Every row comes from one small tree of marks. Brackets hold a mark, then the marks that hang from it, in alphabetical order. Every link used is in the known rows. Which tree was each row made from?
Known rows:
(nesil (visafom gavof (pakemu pivorit sipa))): [  0  -6  30  10   7  -6 -23 -13   6   1   6   5  -8   4   8  10  -3  -4
 -11  12   6  -2  -7   1  -5  12  -3  13   2  -2   2 -12  -6   1]
(visafom gavof zafosad): [  2   2   6  -5   2   0 -20  -1   4  -4  10   3   0   3   4  -3  -1  -2
  -5   9  -1   0  -5  -2 -27 -13   0  -1  -4  -2   0 -11  -5   1]
(gaved (nesil (visafom gavof))): [ -8  -2   2  25   4  34  -2   1  -1  -2   8  12  13  -5   2   7  -1   4
  -1   2  -5  -4   2   2 -20  11  -4  16   7  -1  -4 -15  -7   2]
(soga zeda): [  0   0  -3   7   3   6  -1   2  -7  -3  -2   3  -2   0   2  -2   0   3
  -4  -1   5   2   8   8   7   1   2  -2  -3   2  -4 -11   2  -2]
(visafom (gavof pivorit sipa)): [-15  -2   5   4   1   9 -20  -7  -1   5   4  10   1  13   7   8  -2  -2
  -6  13   0  -7 -12  -2 -36  -6  -1 -14   2  -9   1   3  -4  -4]
(sipa zeda): [-4 -2 -3  3 -5  6  0 -2  3  1 -1 12 -5 -7  0  0  0  3 -2 -2  0  2 12  1
  4  0  1 -4 -2 -3 -6 -8 -1 -1]
(soga (molo visafom)): [  2   1   0 -12  -1   0  -5  -1   0   3  -2   1   4   8 -11  -1  -5   7
  -6  -2   5  -1   7  -1  -7   1  -1   6 -12  -1  -6  -1   2  -3]
(zeda (sipa pakemu)): [ -1 -10 -14 -16   4   0   7  15  -4  -3  -3  -2  16   4   3  -3  -3  -1
  -1   2   5   2  -5   8  12   0   0  -2  -4   4  -4  -4   0   1]
(gaved (nesil (visafom zafosad))): [ 10   4   3  22   3  37   3   0  -1  -2   6  10  10  -6   2  -8  -1   6
  -2   9  -2   5   1   1 -10  -2  -3  18   3   3  -4 -20  -9   8]
(molo sipa (visafom pakemu zafosad)): [ 23  12   5   1   9 -18 -16 -20   5  -4  -1  -3 -12  22  -4 -12  -9  -2
  -6  19   6   5   0  -4 -21 -11   0  14 -13   7  -3 -11  -3   5]
(gaved (nesil (visafom pakemu zafosad))): [ 16  10  10  23   9  37  -1  -8   2  -3   6   6   3  -1   4 -10  -1   1
  -5  14  -3   6  -1  -1 -19   3  -4  27   4   6  -5 -23  -9  10]
(pivorit (gavof sipa)): [  8  -7  -1   4   0  -2 -15   4   6   4  -9   7  -1   9   6   6  -8  -2
  -5   8   2   5   6  -2  17   3   0 -14   3 -11   1  10   0  -1]
(soga molo (zeda (sipa (pakemu pivorit)))): [ -5 -17  -6  -8   3  20  -8  16 -12  -2  -5  10  13   8   0  -6  -4   9
 -13  -1  16   6   5  14  24   8   1  -4 -16   5 -11 -17   3  -2]
(nesil gaved (visafom gavof zafosad)): [  2   1   1  21   4  34 -12   0  -1  -5  13  -3   8   1   4  -2  -2   0
  -3   9  -7  -2  -2   3 -25  -1  -4  23   1  -2  -2 -23 -12   6]
(nesil gaved visafom): [  1  -1  -5  26   2  34   5   1  -5  -2   4  -6   9  -2   0   2  -1   2
   1   1  -7  -2   3   5   0  10  -3  24   4   0  -3 -13  -7   6]
(zeda (sipa (pakemu pivorit)) (soga molo)): [ -4 -21  -7 -27   1  31  -3  10  -9   6   1  11  16  10  -2  -3  -4   8
 -11   0  14   2   2  12  20  14   0   2 -11   5   2 -14  -1   1]
(gaved (nesil visafom)): [  0   0   1  25   3  36   8   0  -3   0   3   9  12  -7   0   1   0   7
   0   2  -3   1   4   2  -4   9  -3  18   6   2  -4 -13  -5   5]
(gavof sipa): [-3 -3  1  6  0  8 -4 -5 -2  3 -1  3  0  7  3  2 -9 -3  0  9  1  0  1 -5
 -9 -1  0 -8  4 -4  0  6  1  0]
(soga (molo visafom) (zeda sipa)): [  3   0 -15 -13   3  12   0   9  -9  -3  -6   5   3   8  -8  -6  -7  12
  -9  -3  11   4  18  12   6   3   2   7 -17   5 -14 -19   4  -1]
(pakemu pivorit (visafom zafosad)): [ 15  -5  15 -13   0   5 -29  -1   4  -2   6   2  -8  18   4  -8  -1  -6
 -11  12   2   5  -9  -1   7 -16  -1  -2  -4   4  -3  -8  -3   4]
(sipa (pakemu pivorit) zeda): [ -7 -18   9  -9  -3 -11 -12   4   1   5  -2  15   8   3   4  -1  -1   3
  -9   3   7   2  -3   1  19   0   1 -13  -5  -2  -5  -3  -3  -4]
(pakemu pivorit (sipa molo) visafom): [ 10 -16  20  -1   2  13 -38  -2   1   2   3  16  -3  23   2   7  -7  -8
 -11   3   7   3   1   5  30  -3  -2  -4  -5  -3  -4   3   0   1]
(sipa molo (pakemu visafom) (zeda soga)): [  3 -14 -10 -22   4  54 -12   2  -3   3   3  17  18   7   1   3  -6  -2
 -11  -2   7   1  16  11  -4   3  -1  -2  -2  -1  -4 -17  -2  -1]
(nesil gaved (visafom gavof)): [ -9  -3  -3  25   3  32  -7   1  -2  -3   9  -3  10  -1   1   7  -1   0
   0   1  -9  -7   1   4 -20  12  -4  22   5  -3  -3 -16  -8   3]
(soga (molo sipa visafom) zeda): [  1  -1  -8  13   3  11 -10  -6  -8  -3  -6   8  -1  14 -12  -3  -9  11
  -9   0  14   3  18   8   1   4   2   4 -23   4  -9 -15   5  -5]
(soga molo zeda): [ -4  -2  -3   9   0  28  -5   4  -8  -2  -3   7   0  -1  -3  -2  -1   8
  -9  -5   9   3  13   8   4   7   1   0 -13   1  -7 -15   4  -3]
(pivorit (gavof (sipa pakemu zeda)) zafosad): [ -1 -16  -4  -7  -2  -8 -21  10   6   5 -12  16   5  14   9   1  -6   0
 -13   1   8   3  14  -6  21  -6   0 -22   1 -11  -3  26  -4  -5]
(sipa pakemu zeda): [ -7 -12  -3  -6  -2   0  -1   5   0   2  -2   9  11  -2   2   0  -1   0
  -4   0   4   1   2   2   9  -1   1  -9  -4  -2  -5  -5  -2  -4]
(nesil gaved (visafom gavof pakemu zafosad)): [  9   7   8  21   9  33 -16  -8   2  -6  13  -7   0   5   5  -4  -3  -5
  -6  14  -8  -1  -4   0 -37   4  -5  32   3   1  -4 -27 -13   8]
(nesil (visafom gavof)): [ -6   0   4   6   4  13   0  -2   1  -3   7  -3   5 -10   4   8  -1   3
  -3   4   0  -4   1   4 -27   6  -3   8   4  -3   2 -14  -4  -1]
(molo (sipa pakemu) (soga zeda) visafom): [  2  -5  -9  22   6  -8 -10   3 -11  -4  -7   5   9  16   0  -1 -10   5
  -7   4  15  -2  11  10   9   2   1  -1 -26   6 -12  -9   6  -9]
(nesil gaved (visafom (gavof pivorit sipa))): [-13  -4   0  30   3  43 -12  -5  -5   2   7   3   9  10   6   9  -3   0
  -5  12  -6  -8  -8   4 -33   4  -4  11   6  -8  -1 -11 -10   2]
(nesil (visafom (pakemu sipa) zafosad)): [ 21   6  21   9   7   6  -7 -14   4  -2   5  -3  -9   1   8  -5  -3  -5
  -7  16   7   7  -3   1  -2  -3  -2  17  -3   2   4 -19  -8   8]
(nesil visafom): [  3   2   2   5   3  16  12  -2   0  -1   1  -5   3 -11   2   2   0   5
  -1   3   2   1   2   4  -7   5  -2   9   3   1   3 -12  -3   3]
(soga molo): [-4 -2  0  3 -3 23 -4  1 -1  2  0  4  2  0 -6  1 -1  4 -4 -4  4  1  5  0
 -3  6  0  2 -9 -1 -3 -4  1 -1]
(zeda sipa soga): [  1  -5 -18 -18   2  25  11   2  -5   1   1   5   2   0   1  -2  -1   4
   0  -1   5   2  10  11   7   8   2   9   0   4   5 -16  -1   5]

Write each row's tree:
[ -7 -13  -8  17  -1   5  -6  -4  -1  -1  -4  12   7   5  -1   0  -4   1
  -3   3  10   3   6   4  10   1   2  -9 -12   1  -4  -6   0  -3] | (molo (sipa pakemu zeda))
[  0 -11  -4  -7   2  25  -7   7  -1   2  -1  17  18  -2   1   0  -6   3
  -8  -3   6   3  10   7  -4   1   0  -9  -4  -4  -8  -8  -3  -2] | (sipa molo pakemu zeda)
[ -3 -12  -3   0   2  31 -10   1  -3   4  -2  19  17   5   4   2 -14   0
  -7   7   6   3  11   1 -12   0   0 -17   0  -8  -8  -1  -2  -2] | (gavof (sipa molo pakemu zeda))
[ -4 -18  21   7  -7 -18 -23  -6   4   7  -1  25 -12   6   4   4  -2   1
  -8   1   9   3   5   1  43   1   2  -9  -7  -6  -3   0  -2  -1] | (pakemu pivorit (sipa zeda))
[-16   0   3  -6   1  -3 -22  -1   1   2   5   8  -1  13   5   3   8   3
 -11  -1   1  -9  -9  -1 -31 -11  -3  -7   1  -4   1  13  -5  -6] | (visafom (gavof (pivorit zafosad)))
[ -8   2   5   5   3  17  -3  -4   0   0   6   0   5  -5   6   8   5   6
  -7   6   2  -5 -10   7 -35   0  -4   3   2  -4   4 -14  -6  -2] | (nesil (visafom (gavof pivorit)))
[ -4  -9  -7  34   1   9  -8   4  -6  -3  -3   6  10   7   4   2  -6  -2
  -1   4  11  -1   2   5   9   7  -1  -4 -19   4  -6  -2   4  -5] | (molo (sipa pakemu) soga)
[ -8   4   4 -22   3 -26 -20  -3   2   3   2   4   0  20  -1   2   3   6
 -11   1   2 -10  -6  -3 -32 -16  -3  -2  -3  -4  -2  15  -5  -7] | (molo (visafom (gavof (pivorit zafosad))))
[  2 -10 -18 -12   8  16  -2  16 -10  -7  -4  -2  12  12   4  -3  -3  -6
  -7   2   8   4   3  15  18  -2   1  -1  -6   8 -10 -17   4  -1] | (soga (zeda (sipa (pakemu visafom))))
[  4   3   5 -17   1   0 -22  -2   3  -1   6   4   3  11  -8  -4  -6   5
 -10   5   4  -1   3  -3 -29  -9  -1   4 -15  -3  -6 -10  -3  -3] | (soga (molo (visafom gavof zafosad)))
[  9  -2  14  10   4  13 -20 -12   5   2   0  18 -10   5   3   3  -5  -6
  -8   3   5   5  14   2   5   7   0   6  -3  -4  -7  -8  -2   2] | (visafom (pakemu (sipa molo zeda)))
[ 10   2  18  14   7   4  -1 -13   3   0   1  -3  -8  -1   5   4  -2  -5
  -5   9   6   2   0   3   4  10  -2  17   1   1   3 -11  -4   4] | (nesil (visafom (pakemu sipa)))
[ -1 -16 -20 -29   3  51  -1  10  -8   1   2   1  17  13  -3  -1  -5  -3
  -8  -2  11   1   6  12  11  10  -1   7 -10   6  -1 -19   1   1] | (zeda (sipa (pakemu visafom)) (soga molo))
[  5  -7  -4   2  -1  17 -26   6   7   4 -10  25  -3   9   7   1  -9   5
 -15  -2   6   6  28  -2   5  -4  -1 -17   4 -14  -6  20  -3  -1] | (pivorit (gavof (sipa molo zeda)) zafosad)
[  5   4   7   2   5  15  -7  -3   3  -5  10  -2   3  -8   6  -2  -1   3
  -5  11   1   1  -2   2 -32  -7  -3   7   0  -1   2 -21  -7   3] | (nesil (visafom gavof zafosad))
[  3  -9  28   7   0 -17 -25 -15   6   5  -2  18 -19  11   5   1  -2  -5
 -10   7   6   4   2  -2  28   6   0   2  -4  -2  -4  -4  -3   1] | (visafom (pakemu pivorit (sipa zeda)))
[  1  -8 -16 -20   6   7   0  14 -12  -2  -7   2  16  12  -7  -6  -8   9
 -11  -1  15   3  10  13  12   2   1   2 -19   5 -13 -16   4  -4] | (soga (molo visafom) (zeda (sipa pakemu)))
[  8   2  -2   1   4   1  -6 -26   2   3  -3  11 -13  14  -7  -2  -8   4
  -7   7   8   1  19   2 -12   8   2  15  -9   4  -1 -18  -2   1] | (molo (sipa (zeda soga)) (visafom pakemu))
[ -8   0  21   2   5 -16 -35 -14   4   3   4   9 -13  24   9   5   6  -9
 -14   6   5  -8 -12  -3 -18  -6  -3   2  -2  -4   1  14  -7  -5] | (visafom (gavof (pivorit zafosad)) (pakemu sipa))
[  0 -12   5   6  -5   7 -21  -4   4   1   0  13 -10  11   2   7  -2 -12
  -4   0   3   2  10   2  33  -5   0  -3  -6  -3  -7  -4   1  -1] | (pakemu (sipa zeda) visafom)
[  4   0  14  20   6  20 -13  -7  -1   0   4  -3  -5  12   4  -5   0   1
 -11   4  -5  -2   0  -2  -3  11  -5  31   7   4  -3  -2 -10   7] | (nesil gaved (visafom (pakemu (pivorit zafosad))))
[  5   0 -17   0   7  32   0  12 -10  -6  -3  10   5  -1   2  -5  -5   7
  -6  -2   8   7  18  18   1   3   1   2  -4   4 -11 -20   2   3] | (soga (zeda (sipa molo)))
[  3  -6  -6  17   3 -13  -9   1  -5  -1  -5   2  11  17  -2   1 -10   1
  -3   5  11  -4   4   3   3   1  -1   1 -23   4  -8   1   4  -7] | (molo (sipa pakemu) soga visafom)
[ 14   8   3 -11   6   9 -11 -10   4   2  -1  13  -4   4  -4  -3  -9   4
 -10   3   2   3  19   1 -24   1  -1   9  -2  -3 -13 -12  -2   2] | (sipa (molo (visafom pakemu)) zeda)
[ 12   3  -1  21   3  36  -1   0  -2  -4   8  -5   6   0   2  -8  -1   2
  -1   8  -6   3   0   3  -7  -2  -3  24   0   2  -1 -21 -10   9] | (nesil gaved (visafom zafosad))
[ 20   0  18 -20   7 -41 -23  -4   9   4  -8   0 -10  20   0  -1  -5   1
 -13   9   3   3  -2  -4  12   3  -1   5  -1  -3  -3   4  -3  -1] | (molo (visafom (pakemu (pivorit gavof))))
[  5   5  -1  21   3  -8 -26  -6   2  -6   5   7  -4  15   0  -2 -10   2
  -5  12   8  -2   7   0 -24  -9  -1   5 -24   1  -9 -11   0  -3] | (molo sipa soga (visafom gavof zafosad))
[  4  -8  -6  -3   6 -24  -6  -5  -3  -1  -4  -2  12  21  -7   0  -9   2
  -3   7   9  -1  -3   1   2  -5   0  -1 -14   4  -1   3   1  -5] | (molo (sipa pakemu) visafom)
[ -4  -1   0   9  -1  41 -13  -8  -2   8  -2  26   2   6   6   1  -5   6
 -10  10   5   2   6   4 -27  -7   0 -16   0 -11  -7  -4  -4   1] | (gavof pivorit (sipa molo zeda))
[-15  -1  -1  22   3  31 -14   0  -4  -1   9   2   7   8   4   4   7   4
  -8   0  -6 -10  -5   4 -28   0  -6  18   4  -3  -1  -1 -12   1] | (nesil gaved (visafom (gavof (pivorit zafosad))))
[-11  -9   3  -3   7  25 -25   0  -4   5   5  14  21  17   8   9  -7  -1
 -11  13   5  -6 -14   3 -43  -6  -3 -19   0 -11  -2   3  -5  -6] | (visafom (gavof pivorit (sipa molo pakemu)))
[ 17   2   2 -23   9   1 -13   1   0   0  -2   7   1  15  -2  -6  -9   5
 -10   7   5   5   6   7  -9   3  -1  12  -2   4 -10 -10  -2   7] | (zeda (sipa (molo (visafom (pakemu pivorit)))))
[ -1 -16  -3 -18   3  -8  -4  14  -4   0  -2   3  14   9   4  -4  -3   1
  -5   5   7   3 -10   7  23   1   0  -5  -4   4  -3  -3  -1   1] | (zeda (sipa (pakemu pivorit)))
[-13   0   3  20   4  33  -9   0  -2   1   7  16  12   4   5   2   7   8
  -9   0  -2  -7  -3   1 -30   0  -6  12   7  -1  -3  -1 -10   0] | (gaved (nesil (visafom (gavof (pivorit zafosad)))))
[  6 -19  -4 -19   3 -15 -12  21   1   1  -9   6  13  11   6  -1  -2   1
  -8   4   8   7  -6   9  42   3   0 -10  -4  -1  -3   2  -2   0] | (zeda (sipa (pakemu (pivorit gavof))))
[ -9   1   3   1  -1   8 -13  -7  -3   7  -3   9  -4  20   7  -3   1   3
 -10   8   4  -4  -6  -5 -18 -16  -2 -13   3  -5   2  22  -4  -2] | (gavof (pivorit zafosad) sipa)
[  7   5   3  26   7  34   1  -7  -2  -2   4 -10   0   2   2  -1  -2  -4
  -2   6  -8  -1   0   2 -10  16  -4  34   6   3  -3 -17  -8   8] | (nesil gaved (visafom pakemu))
[  6  -5   8  24   0  19 -18   4  -3   1   1  18   0   3   4   7  -7  -3
  -4  -2   9   1  13   7  19   5  -1  -1 -12  -5  -6   2   2  -1] | (pakemu (sipa (molo soga)))
[ 17  12   2   8  11  18 -14  -1  -6  -2  -2   8  -2   8   2  -3 -10   4
 -12   2   8   0  19   8 -21   7  -1  13 -12   2 -16 -15   3  -1] | (sipa (molo (soga zeda) (visafom pakemu)))
[-10  -2   1   9  -5  17  -8  -9  -2   8  -4  18  -4   7   7   1  -1   3
  -7  12   3   1  -1   0 -15  -8   0 -16   0  -9  -3  -1  -3  -1] | (gavof pivorit (sipa zeda))
[  1 -12  -8   9   4  10 -13  -2  -2  -5  -1  -3   9  20  -1   2  -5 -10
  -3   6   6   1  -5   4   7  -2  -1  -4 -10   6  -2  -2   3  -3] | (molo (sipa (pakemu visafom)))
[ 12  -4  -3  19   2  26 -22  10   3   3  -8  17   3   6   9   7 -12   0
  -8   5   5   5  17   3   9   8  -1 -14  -3 -13  -6   7   2  -1] | (pivorit (gavof (sipa (molo soga))))
[ -7  -9   3  -3   3   7  -8  -2  -6   7  -3   5  15  18   8   1  -3  -2
  -7  15   6  -3 -20   0 -13 -10  -1 -19  -1  -5   2   9  -3  -5] | (gavof pivorit (sipa pakemu))
